Known rows, with every way that one mark hangs from another
(q523 (q354 (q981 (q314 q2))) q873): [ -1  15  -6  -9 -66  -6  41  -4 -61 -54  -1  -2  14   0  12  -5  31  -2
  -8]
(q873 (q401 (q354 q981)) q403): [-22  -8  -9 -13 -30  14  31  -2 -27 -20   9  -8   1 -17   2  -6   0  -5
 -10]
(q314 (q2 (q873 q401))): [-16   0  -8 -12 -27   1  30 -14  -4 -52   3 -19 -26  13  -2 -11  51 -17
  -4]
(q523 (q354 (q981 (q314 q2))) (q873 q401)): [ -2  10  -2 -13 -71   3  38  -7 -61 -52  -4   0  -2   2   6   2  42 -12
 -10]
(q981 (q314 (q2 q354 q873))): [ -2  19  -6 -16 -46  -5  10 -10 -11 -48   7 -33   1  16  -2 -14  40  -7
 -12]
(q873 q401): [-16  -5  -3  -7 -10   4   9  -4 -17 -15  -1  13 -20   0   2  -6  23 -13
  -3]
(q354 q981): [ -7  -2  -9  -2 -23  -1  31  -5 -22 -19  -6   8   4   0   8 -13   0   1
  -1]
(q403 (q873 q401)): [-11   3  -5  -2  -5   6  12 -14  -9 -23  -1  11 -23  -2   3 -10  31 -15
  -4]
(q314 q2): [-18  -2  -9  -1 -18  -8  22   0 -17 -38   4   0   0  10   9 -10  26 -15
  -3]
(q403 q873): [ -9   7  -9   2  -2  -3  15 -14  -7 -25   2   9  -7  -4   9 -16  18  -6
  -3]
(q523 (q354 q981)): [ -6   2  -6  -5 -44  -4  26 -11 -44 -30 -12  17   6  -5   5 -15  -1   7
  -5]
(q314 (q2 q354)): [-11  10  -3  -4 -27  -7   6  -2 -12 -44   2 -10   2  15   0 -15  31  -8
  -7]
(q401 (q354 (q981 (q314 q2)))): [-15   7 -15  -8 -42   3  25   3 -32 -35   3 -15  25   2  11   1  18 -17
 -13]
(q2 (q873 (q401 (q354 (q981 q314))) q403)): [-13   1 -10 -25 -49  15  36  -9 -26 -22  15 -33  -1 -14  -1  -5   8  -4
 -14]
(q403 (q873 (q401 (q354 (q981 q314))))): [ -7  12  -9  -9 -27  16  13 -12 -23 -18  -2  -5   4  -9   5   3  22 -16
 -13]
(q873 q401 (q981 q314)): [ -7  -1   4 -17 -23  10   6   7 -42 -11  -7   2 -14   7   1   3  25 -13
  -8]
(q523 q354 (q873 q401 (q981 q314))): [ -1  10   6 -22 -38   4  17  -3 -67 -35  -5   6 -16  -4   1   0  37   3
 -11]
(q401 (q354 (q981 (q314 (q2 (q873 q403)))))): [-17   5 -17 -17 -58   4  49  -3 -27 -47  19 -45  20  -6   6  -8  12  -5
 -13]
(q354 (q981 (q314 (q2 q873)))): [ -2   6 -13 -12 -57   1  45  -8 -22 -45   1 -26   7  11   7  -9  25 -11
  -6]

Rows
[ -5   3   7 -25 -49   6  29   5 -77 -32   9  -2 -13 -13   1  -3  26   6
 -11]	(q523 q354 (q873 q401 q403 (q981 q314)))
[-14   7 -11  -5 -15  13  20 -19  -9 -29  -5  -2  -5 -10   4  -5  23 -10
 -10]	(q403 (q873 (q401 (q354 q981))))
[ -6   6  -6 -12 -62   0  48 -13 -12 -61  10 -42   4   6  -4 -26  16   7
  -7]	(q314 (q2 (q354 q981) (q873 q403)))
[ -4   7  -2 -11 -42   1  37 -17 -45 -42  -8  14 -15  -9   3  -8  28   8
  -5]	(q523 (q354 q981) (q873 q401))
[ -6   6  -1 -21 -61   7  20  -4 -21 -45  17 -39 -11   7  -9 -12  38 -14
 -12]	(q981 (q314 (q2 q354 (q873 q401 q403))))
[-10   8 -13 -10 -29   4  14  -1 -29 -14   2  -6  21  -8  11   0   0  -6
 -12]	(q401 (q354 (q981 q314)))
[-15   8 -12 -12 -15   6  29 -12 -18 -34   2  -5  -9 -11   8  -3  33   1
  -8]	(q523 (q873 (q401 (q354 q981))))
[-11   2   6 -24 -47   8  32  -6 -19 -65   8 -46 -22  12 -13 -18  41   1
 -10]	(q314 (q2 q354 (q873 q401 q403 q981)))
[-19  -1 -10 -14 -27   8  43  -6 -30 -34  15 -14  -5 -22   7  -5  18   5
  -9]	(q523 (q873 (q401 (q354 q981)) q403))
[ -1   3   0 -18 -71   6  40  -1 -71 -28   8   3  -2 -19   4  -3  13   3
  -9]	(q523 (q354 (q981 q314)) (q873 q401 q403))
[  3  13  -6 -12 -38   0  26 -23   2 -42  -6 -23  -2   4  -3 -25  13  15
  -7]	(q2 (q354 q981) q873)
[ 10  18  -5 -17 -55   3  18 -16 -13 -31  -2 -25   7   6  -2 -15  11   7
 -10]	(q2 (q354 (q981 q314)) q873)
[-20   8 -10  -5   3   8   0 -17  -3 -26   4   0 -13 -10   4  -5  35 -14
 -11]	(q403 (q873 (q401 q354)))
[ -5   3  -9  -4 -49   1  35   6 -34 -32  -2  -5  17  10  11  -2  13 -17
  -6]	(q354 (q981 (q314 q2)))
[-11  12 -10  -7 -40  14  23  -8 -24 -40  -1 -16   7   1   7   4  39 -28
 -14]	(q403 (q873 (q401 (q354 (q981 (q314 q2))))))
[-14   3  -5 -11 -34 -11  35  -5 -52 -37  17   6  -3 -21   8 -18  13  15
  -5]	(q523 q354 (q873 q403))
[  0  12  -1  -8 -14   5  13  -3 -32 -22  -3  -2  -1   3   8  -6  18  -5
  -7]	(q403 (q873 (q981 q314)))
[-15 -10  -6 -18 -28   4  33 -12 -14 -27  16 -17 -26  -7  -3 -17  17  -3
  -4]	(q2 (q873 q401 q403))
[  1  19   9 -11 -41  12   3  -2 -30 -48  -7 -20 -10  17  -6  -3  53 -18
 -14]	(q403 (q873 q401 (q981 (q314 (q2 q354)))))
